What can hang from each mark:
J_727: J_509 J_828
J_509: J_325 J_727 J_830
J_493: J_509 J_828
J_830: J_509 J_840
J_840: J_325
J_828: J_493 J_635
J_325: J_840

Every row comes from one small tree of marks. The marks that hang from a mark follow it in brackets, in the order of their numbers. Every link used is in the known rows. Which tree was each row made from?
Known rows:
J_727{J_509{J_830{J_840}}}: [-1.23  1.22 -0.95  2.20 -3.82  2.71 -0.08  0.51 -0.68  1.40  1.83 -1.48
  1.73  2.23  3.13 -3.07 -0.91 -0.72 -1.20  1.10]
J_509{J_727{J_828{J_635}} J_830{J_840{J_325}}}: [-1.83  2.28 -1.32 -0.04 -5.77  2.81  3.58 -0.19  3.30 -2.82 -1.36  1.67
  1.79  2.21  2.45  3.97 -2.87 -1.38 -5.99  4.10]
J_828{J_493{J_509{J_325 J_727 J_830}} J_635}: [-0.57  4.53 -5.35  4.33 -2.55  5.34  3.87  0.12  0.11  2.93  0.02  1.34
  0.60  1.78 -2.23  0.35 -0.96  2.78 -4.23  1.74]
J_828{J_493{J_509{J_325{J_840} J_727 J_830}} J_635}: [-0.45  5.09 -4.55  6.16 -3.26  5.49  4.41  0.40 -0.25  4.64 -0.26  0.88
  0.54 -0.27 -2.14  0.79 -1.37  3.30 -4.82  2.51]
J_830{J_509 J_840{J_325}}: [-1.42  0.61  0.51 -1.42 -6.91  3.24  0.50 -0.86  1.53 -1.55  1.04  4.26
  0.35 -1.18  5.71  0.53 -0.71 -2.42 -3.15  3.97]
J_828{J_493{J_509{J_325 J_830}}}: [-1.25  3.34 -3.00  4.38 -2.14  5.16  1.96  0.21 -1.37  4.09 -0.02  1.54
 -0.14  0.27 -0.38 -2.27  0.85  1.67 -1.31  1.18]
J_727{J_509{J_830} J_828}: [-2.10  1.25 -1.29  0.39 -2.93  0.89 -0.20  1.49 -0.48  1.24 -0.33 -2.35
  0.96  3.45 -0.46 -1.77 -0.22  1.47 -2.05 -1.25]
J_493{J_509{J_325 J_830}}: [-1.37  1.19 -2.37  3.79 -2.15  5.40  1.48  1.96  1.56  4.81  0.98  0.57
 -0.22  1.10  0.71 -1.54 -0.73  1.55 -0.94  3.53]
J_727{J_509{J_325} J_828}: [-2.46  1.45  0.81  0.39 -3.27  1.85 -0.34  3.24  0.67  1.72  0.44 -0.11
  0.35  1.92 -1.35 -1.10  0.85  2.72 -2.64 -1.84]
J_828{J_493}: [-0.53  3.19 -0.33 -0.45 -1.98  2.56  1.16 -0.98 -3.38  0.86  0.92  1.11
 -0.90 -0.31 -0.23 -2.01  2.11  1.62 -0.98 -2.39]
J_509{J_325 J_727 J_830}: [-2.16  0.75 -1.62  1.25 -4.84  4.62  1.79  3.73  2.70  4.57 -1.33  1.16
 -1.41  0.24  0.45  1.40 -3.15  1.72 -3.54  3.00]
J_727{J_828{J_635}}: [-0.97  2.90 -0.38 -1.80 -2.99  1.09  2.01 -0.50  0.69 -0.84  1.85 -0.90
 -0.65  3.04 -1.76  1.67  1.23  1.60 -3.19 -1.40]
J_727{J_509{J_830}}: [-1.12  1.33 -1.72  1.90 -2.29  2.64 -0.46  1.80 -1.54  2.68  1.50 -2.46
  0.75  2.13  1.05 -3.07 -0.76  1.49 -0.78 -0.60]
J_727{J_509}: [-0.91  1.13 -0.21 -0.08 -1.39  1.54 -0.40  1.69 -1.54  1.28  2.20 -1.08
  0.87  1.36  0.56 -3.51  0.65  2.45 -0.68 -2.08]
J_828{J_493{J_509{J_830}} J_635}: [ 0.37  4.97 -5.08  3.83 -1.24  4.15  3.07 -2.31 -2.50  1.70  1.94 -0.70
  0.91  2.61 -1.30 -1.55  1.00  1.47 -2.15  0.16]
J_509{J_727 J_830}: [-1.66  0.65 -2.16 -0.83 -3.12  2.63  2.06  1.77  1.20  2.39 -1.48 -0.02
 -0.61  1.00  0.85  0.30 -2.63  1.60 -2.73  2.10]
J_828{J_493{J_509} J_635}: [ 0.42  4.78 -3.66  2.18 -0.29  3.38  3.13 -2.43 -2.53  0.44  2.46  0.48
  0.85  1.90 -1.82 -1.79  2.23  2.47 -1.88 -1.14]
J_493{J_828}: [-0.07  2.39  0.65 -3.06 -3.04  2.99  1.52 -0.46 -0.56  0.45  1.79 -0.23
  0.04  0.66 -0.64 -0.17  2.03  2.81 -0.94 -0.49]

Write each row's tree:
[-2.06  0.84 -2.38  3.00 -3.66  4.76  2.88  1.77  4.12  3.07 -1.11  2.47
  1.32  0.94  2.16 -0.52 -2.46  0.53 -3.04  6.05] => J_493{J_509{J_325 J_727 J_830{J_840}}}
[-1.65  2.05 -3.11  1.57 -3.00  3.02  4.11 -0.57  3.88 -2.23 -1.45  1.95
  3.19  2.68  1.88  1.78 -2.10 -0.32 -4.72  5.33] => J_493{J_509{J_727{J_828{J_635}} J_830{J_840{J_325}}}}
[-1.91  0.15 -0.29 -2.63 -7.03  2.83  1.63  0.02  3.03 -1.81 -1.29  5.31
  0.96 -1.31  5.00  1.94 -2.49 -1.26 -4.90  4.87] => J_830{J_509{J_727} J_840{J_325}}
[-2.44  2.03  0.29  4.18 -5.01  2.87  0.21  3.47  0.28  4.89 -0.54 -1.69
  0.07  0.57 -0.65 -0.29 -1.20  2.27 -3.29  0.47] => J_727{J_509{J_325{J_840} J_830} J_828}
[-1.64  4.51 -0.18  1.87 -5.36  3.08  3.82  1.56  0.83  2.77 -1.55  1.85
 -0.75 -1.16 -3.34  3.52 -0.92  4.04 -6.64 -0.01] => J_509{J_325{J_840} J_727{J_828{J_493 J_635}}}
[-0.38  3.70 -3.78  2.51 -5.12  6.18  4.64 -0.36  4.34  1.82  0.59  0.93
  2.61  2.58 -0.60  2.21 -1.32  2.16 -4.71  5.69] => J_493{J_509{J_325 J_727 J_830{J_840}} J_828{J_635}}
[ 0.97  3.93 -2.74 -0.29 -0.98  3.64  3.30 -1.84  0.38  0.10  3.06 -0.85
  2.00  2.76 -2.26 -0.25  2.23  3.79 -1.69  1.04] => J_493{J_509 J_828{J_635}}
[-2.46  2.04 -1.23 -0.20 -7.89  2.41  2.29  2.10  3.74  3.82 -1.41  2.24
 -1.68 -0.88 -1.57  4.45 -2.53  3.04 -7.24  2.80] => J_830{J_509{J_325{J_840} J_727{J_828{J_635}}}}
[ 0.35  4.11 -2.32  1.60 -2.43  5.55  3.31  0.03  1.68  2.06  3.23  0.27
  1.21  1.99 -2.48  0.68  1.87  3.97 -2.36  1.78] => J_493{J_509{J_325} J_828{J_635}}
[-1.97  3.64 -1.26  4.12 -3.12  3.52  2.33  0.03 -0.56  3.90 -1.70  0.94
 -0.01 -0.34 -1.66 -0.34  0.74  2.13 -2.90  1.15] => J_727{J_828{J_493{J_509{J_325{J_840} J_830}}}}
[-0.41  5.23 -3.93  5.68 -4.09  5.95  3.24 -1.95 -0.44  2.31  2.14  1.11
  0.88  2.17  0.23 -0.47  0.49  0.07 -3.21  2.39] => J_828{J_493{J_509{J_325 J_830{J_840}}} J_635}
[-3.37  1.92 -0.67 -1.99 -8.78  2.49  1.85 -0.11  3.31  0.63 -3.09  5.38
 -0.22 -0.17  0.82  2.32 -1.15 -0.13 -6.69  2.59] => J_830{J_509{J_325 J_727{J_828{J_493}}} J_840}
[-2.03  2.16 -2.44  0.65 -1.90  2.79  3.70  1.99  4.14  1.36 -0.72  1.84
  0.98  2.23 -2.48  1.35 -0.61  3.73 -4.43  2.06] => J_493{J_509{J_325 J_727{J_828{J_635}}}}
[-0.79  4.75 -1.89  0.55 -2.37  0.81  1.19 -0.87 -2.96 -1.24  1.22 -1.39
  1.53  3.56 -2.92 -1.34  2.13  2.66 -3.54 -4.60] => J_727{J_509 J_828{J_493 J_635}}
[-2.23  3.38 -1.44  2.63 -3.90  3.33  2.39 -1.18  0.69  1.14 -1.37  2.13
  1.05  1.87  0.14 -0.76  1.12 -0.07 -2.97  1.84] => J_727{J_828{J_493{J_509{J_325 J_830{J_840}}}}}
